Every row comes from one small tree of marks. The marks that hang from a mark follow it in brackets, in the order of their numbers. Every link used is in the known rows. Which tree was each row made from?
Known rows
Q436[Q518 Q791[Q170] Q985]: [  0.5  45.3  -2.4  24.0 -33.7  41.3  10.2  -4.5 -10.0  46.6  14.8  -4.3
 -26.3 -16.8 -10.5 -12.4  14.1   0.9  -1.1  -7.7 -23.1]
Q436[Q518 Q985]: [  5.2  35.2  -5.2  13.0 -32.4  50.1  28.5  -1.6  -5.3  54.9   7.1 -20.9
  -7.9   7.1 -22.0  -6.1  19.5  17.5   4.0   7.1 -26.7]
Q791[Q57 Q170 Q436 Q518 Q985]: [ 20.6  58.2 -17.8 -14.3 -26.9  24.5   9.7   3.6 -40.1  40.5  37.5  33.5
 -16.4 -16.8 -25.4 -24.6  24.8  -9.4   2.0  19.3 -57.2]
Q57[Q170]: [ 16.0  21.8   5.7  -1.9 -21.2  49.0  38.4   5.8 -17.9  45.3 -15.6 -12.9
   3.1  39.5  -0.9 -14.1  -1.2  10.6   7.2 -10.1   0.7]
Q170[Q791[Q518]]: [ 12.0  44.0   6.3  -1.3  -8.2  42.3  36.5  15.1 -29.2  40.4   2.3 -35.0
   7.5  21.6 -18.4 -19.3  -2.5  -1.5  30.6  12.5 -35.8]
Q57[Q791[Q170[Q985]]]: [ 12.6  23.2 -15.1   2.4 -24.4  50.6   9.2   4.3 -14.0  47.8  -5.1   7.7
 -10.2  38.3 -18.6 -21.5  19.0   4.2  22.6  20.7 -10.4]
Q57[Q791[Q436 Q518]]: [ 25.9  49.4 -10.3  -7.1 -23.5  44.0  36.5   4.4 -33.2  35.6  16.0  -4.9
  -3.7   6.4 -15.3 -15.5   6.3  10.0  10.3  21.7 -12.9]
Q170[Q791[Q57 Q518] Q985]: [ 12.7  32.0 -22.1  -0.3  -7.5  45.3  26.7   8.6 -23.2  45.2  19.1 -14.5
  -0.7  39.0 -22.9 -25.8  16.6  -4.3  28.3  25.3 -51.0]
Q436[Q518 Q791[Q57 Q170[Q985]]]: [ 11.9  25.8 -30.2  18.7 -24.3  48.9  10.5  -6.4 -19.5  46.7  29.6  12.2
 -33.8  14.9 -25.9 -21.9  18.3  -5.3  -3.1  12.1 -34.3]
Q985[Q436[Q518 Q791]]: [ 21.2  40.6 -12.4  18.6 -28.4  58.7  47.1  -2.0 -14.2  41.9  26.2 -38.8
 -18.6  11.0 -40.0  -3.3 -17.6   1.5   3.0   1.8   1.7]
Q791[Q518]: [ 15.1  36.3  -3.8  -9.7 -17.4  43.2  35.2  11.6 -25.8  43.9  -5.5 -31.5
   1.7  16.9 -18.5 -12.1   6.5   6.6  27.2   9.5 -23.5]
Q436[Q791[Q57] Q985]: [ 12.5  23.6 -27.4   1.8 -25.4  50.3  33.6  -0.9 -15.4  44.6  13.6 -56.6
  -4.6 -11.7  -7.8 -13.3  19.5   1.5  -5.3   4.7  -7.7]
Q985[Q436]: [ 30.1  27.4 -10.1 -10.3 -28.6  52.0  55.0   4.1 -13.7  47.7   2.1 -51.4
   5.0  37.3 -39.3  -7.0 -11.1   5.5  21.6   7.9   4.4]
Q57[Q170 Q791[Q518 Q985[Q436]]]: [ 22.5  62.9  -0.4  18.2 -13.3  50.3   8.9  13.3 -18.5  35.7  13.9  39.3
   3.3  10.5 -10.6 -11.9  -3.4   3.7   2.6   2.8  -0.5]
Q791[Q57 Q170 Q518 Q985[Q436]]: [ 29.7  54.6 -17.7  -2.8 -21.5  32.2   7.5   8.8 -29.2  43.6  32.5  16.4
  -3.7 -14.6 -38.1 -16.8  11.1 -11.1  17.8  11.6 -35.4]
Q170[Q985[Q436[Q791]]]: [ 15.7  22.1 -25.5   4.2 -28.2  58.7  43.1   2.0  -5.2  39.8   9.2 -32.3
 -18.5  50.5 -29.7 -11.3  -9.5  -3.5  14.8  12.9   5.6]
Q57[Q170 Q791[Q985]]: [ 13.1  40.5   0.7   9.5 -16.7  57.0  12.6  11.5 -19.0  41.7  -0.6   6.3
   1.3  16.1  -3.9 -16.3  13.6   7.2  -7.3   5.1   5.8]
Q791[Q57[Q170] Q436 Q518 Q985]: [ 20.6  55.9 -12.5  -4.6 -20.0  32.4  21.5   4.6 -34.2  36.8  31.0  45.6
  -7.7   3.1  -4.9 -20.7  18.3  -0.9 -14.1   6.8 -42.3]
Q436[Q791[Q170 Q518 Q985]]: [ -3.2  58.1  -3.6   5.2 -19.6  36.2   2.2  14.0 -30.7  33.6  11.2  15.6
 -17.0 -23.2 -14.0 -19.6  13.1 -15.3  10.4   3.4 -36.1]
Q170[Q791[Q57 Q985[Q436]]]: [ 29.4  40.8 -14.9  -1.8 -17.3  49.0  39.9   8.0 -22.9  45.8  40.7 -41.9
   4.6   9.1 -46.3 -18.7  -4.0  -9.8   7.5  22.6 -20.5]
Q985[Q436[Q791]]: [ 25.3  30.7 -14.6   0.4 -26.6  56.5  53.2   2.8 -16.3  38.1  10.5 -59.4
  -8.9  22.0 -30.1  -7.4 -21.4  -3.6  11.3   1.2  16.3]

Write each row's tree
[ 19.6  48.1 -11.9   1.4 -24.8  27.9  27.2  -3.5 -23.0  40.5  17.5  36.2
  -3.6   6.1  10.6 -17.0  18.9   7.9  -9.6  -5.0 -31.2]  Q791[Q57[Q170] Q436[Q985] Q518]
[ 13.0  41.2   1.5  32.9 -18.8  52.9  32.7  -0.8  -1.8  47.6  20.6  29.5
 -11.9  73.4 -29.8 -16.6 -19.3   4.4   9.1   4.2 -23.0]  Q57[Q170[Q791 Q985[Q436[Q518]]]]
[  6.7  56.4  11.8  23.4 -27.8  37.3  36.4  -6.4 -11.3  44.0  27.0  30.5
 -17.6  27.1  -3.1 -17.3   1.7   8.8 -13.8  -6.5 -37.7]  Q57[Q170[Q791[Q436[Q518 Q985]]]]
[  6.6  58.1   0.5  -1.9 -23.9  29.8  37.9   3.0 -20.8  37.8  18.3  -6.5
  -2.4   8.9  -8.7 -19.0   8.2   0.3  14.4  11.3 -45.1]  Q170[Q791[Q436[Q985] Q518]]
[ 18.1  11.4 -25.2  -9.7 -27.2  42.0  17.2  -0.5 -19.2  53.2   7.4  -2.8
 -10.8  36.2 -27.1 -23.5  26.2  -1.2  18.8  17.2 -31.9]  Q791[Q57 Q170[Q985]]
[ 34.0  48.4 -22.9   6.4 -18.0  37.5  22.1   4.0 -33.3  35.6  29.1  -8.1
 -11.2 -10.2 -24.9 -15.6  -8.4 -14.5  14.9  -3.4 -12.8]  Q985[Q436[Q791[Q57 Q170 Q518]]]
[ 16.3  36.1 -12.0  15.0 -34.5  45.7  18.8  -3.2  -5.1  53.6  18.8  18.2
 -23.5  44.6 -46.8 -13.1   0.0   4.4  22.8   9.9 -28.2]  Q791[Q170[Q985[Q436[Q518]]]]
[ 23.2  58.4   0.9  33.0 -21.5  59.3  14.5   2.6 -11.2  44.3  28.5  28.8
  -9.3  12.2 -25.7  -8.0  -6.3   9.8 -15.7   4.1   1.3]  Q57[Q170 Q791[Q985[Q436[Q518]]]]
[ 11.3  32.2 -30.6   6.1 -15.8  38.1   4.7   3.4 -28.0  39.5  16.7  18.8
 -19.7  10.2  -9.2 -24.0  20.3 -12.3  15.7  10.3 -39.4]  Q436[Q791[Q57 Q170[Q985] Q518]]
[ 14.8  46.5  -7.9   2.6 -10.4  39.8  11.4  12.4 -29.6  41.7  13.3  28.8
   1.1   0.5  -7.2 -18.1  21.7   0.5  -4.3   2.0 -33.7]  Q791[Q57[Q170] Q518 Q985]
[  0.0  34.4  -4.6   1.9 -10.9  42.7  27.6  12.5 -17.2  41.4   2.8  -3.0
   0.9  48.3 -21.4 -23.0   9.5  -1.5  34.9  21.7 -46.7]  Q170[Q791[Q518] Q985]
[ 26.2  51.8 -12.3  16.1 -19.0  51.4  30.6   3.8 -20.5  49.1  58.0 -22.7
  -8.3   2.8 -56.1 -14.5  -3.6  -4.9  -0.4  22.9 -35.6]  Q170[Q791[Q57 Q985[Q436[Q518]]]]
[ -2.5  43.6 -11.7   8.8 -21.6  42.8  24.1   7.0 -14.7  38.1  -1.0 -19.0
  -5.8  -8.2   4.0 -10.3  12.4   0.8  12.3  -0.2 -18.0]  Q436[Q791[Q518] Q985]
[ 24.7  44.2 -12.9   0.5 -23.9  60.7  28.4   9.5 -14.0  43.9  20.3 -27.9
   2.3   7.9 -36.7  -9.0   0.2   4.8   5.5  24.9   7.8]  Q57[Q791[Q985[Q436]]]
[ 17.0  62.4  -5.4   5.1 -30.0  28.9   6.7   0.8 -22.4  39.1  13.0  37.7
  -8.3 -13.4   0.0 -18.3  22.5   4.3  10.9   7.7 -27.1]  Q57[Q791[Q170 Q436[Q985] Q518]]
[ 23.3  60.7 -12.8   5.5 -16.9  52.2  15.8  13.8 -19.2  38.5  21.5  -9.0
   5.3  -2.2 -30.8  -9.2   0.5   2.3  13.9  19.7  -9.4]  Q57[Q791[Q518 Q985[Q436]]]
[ 22.1  37.1 -22.2   1.6 -38.5  41.7  40.2 -12.2 -15.8  52.4  42.4  -6.7
 -16.3  -7.7 -27.2 -11.2  25.6  14.7 -14.6  14.1 -34.8]  Q791[Q57 Q436[Q518 Q985]]
[ 24.7  27.7 -11.5  17.7 -21.8  59.6  29.1   2.6  -3.3  43.5   0.4  21.6
  -3.0  68.9 -12.5 -13.5  -5.2  11.1   7.4   7.7  18.0]  Q57[Q170[Q985[Q436]] Q791]
[ 30.4  33.9 -24.2  -8.4 -26.8  51.0  36.9   5.5 -20.8  48.3  32.9 -37.4
   0.5   7.0 -47.5 -11.1   5.4  -1.7   3.3  20.2 -11.6]  Q791[Q57 Q985[Q436]]
[ 12.1  43.9  -2.9  -1.7 -23.3  47.5   1.2  11.0 -23.8  44.7   7.7  -4.7
  -6.1  -3.5 -20.5 -19.7  20.6  -0.2   7.4  17.2 -15.0]  Q57[Q791[Q170 Q985]]
[ 22.3  34.3 -26.6  -2.4 -12.6  47.8  34.4   7.4 -34.7  36.2  18.9 -36.7
  -4.5 -12.1 -13.9 -16.0   7.8  -4.6   7.9   5.9 -17.5]  Q436[Q791[Q57 Q518]]
[ 35.6  40.6 -19.3  30.5 -21.9  54.5  38.8  -6.6 -20.8  40.6  37.0  -2.1
 -18.3  16.5 -19.1  -8.6 -16.7   0.8 -19.0 -14.3   7.2]  Q985[Q436[Q518 Q791[Q57[Q170]]]]
[ 29.2  49.0 -23.0  -3.5 -21.3  44.9  26.3  10.1 -26.0  45.0  35.2 -14.9
   1.6  -2.2 -41.2 -11.8   7.5  -3.8  11.1  17.1 -27.6]  Q791[Q57 Q518 Q985[Q436]]
[ 22.7  47.0  -0.9   1.5 -15.4  41.4   5.8  10.9 -30.1  41.1  -2.3   4.1
   1.8  -2.8 -10.2 -18.4  11.1   3.4  26.8   7.7 -13.7]  Q57[Q791[Q170 Q518]]
[ 10.0  47.1 -18.7  17.2 -24.7  46.8   4.1   0.9 -29.3  44.8  42.5   5.2
 -28.8 -32.1 -31.5 -19.1  17.4 -10.2 -13.8   8.8 -38.4]  Q436[Q518 Q791[Q57 Q170 Q985]]
[  5.0  61.4  13.1  19.6 -24.4  41.9  29.2   1.9 -22.7  40.5  38.1  39.2
 -21.5  22.3 -20.3 -21.1  -2.5   0.3 -17.8   9.0 -46.2]  Q57[Q170[Q791[Q436[Q518] Q985]]]
[ -1.0  38.1  -9.5  20.0 -31.8  53.7  29.6  -3.2  -6.6  46.5  14.0 -31.1
 -17.5  -3.8 -12.8  -7.4  11.4   9.3  -5.9   0.4 -17.6]  Q436[Q518 Q791 Q985]
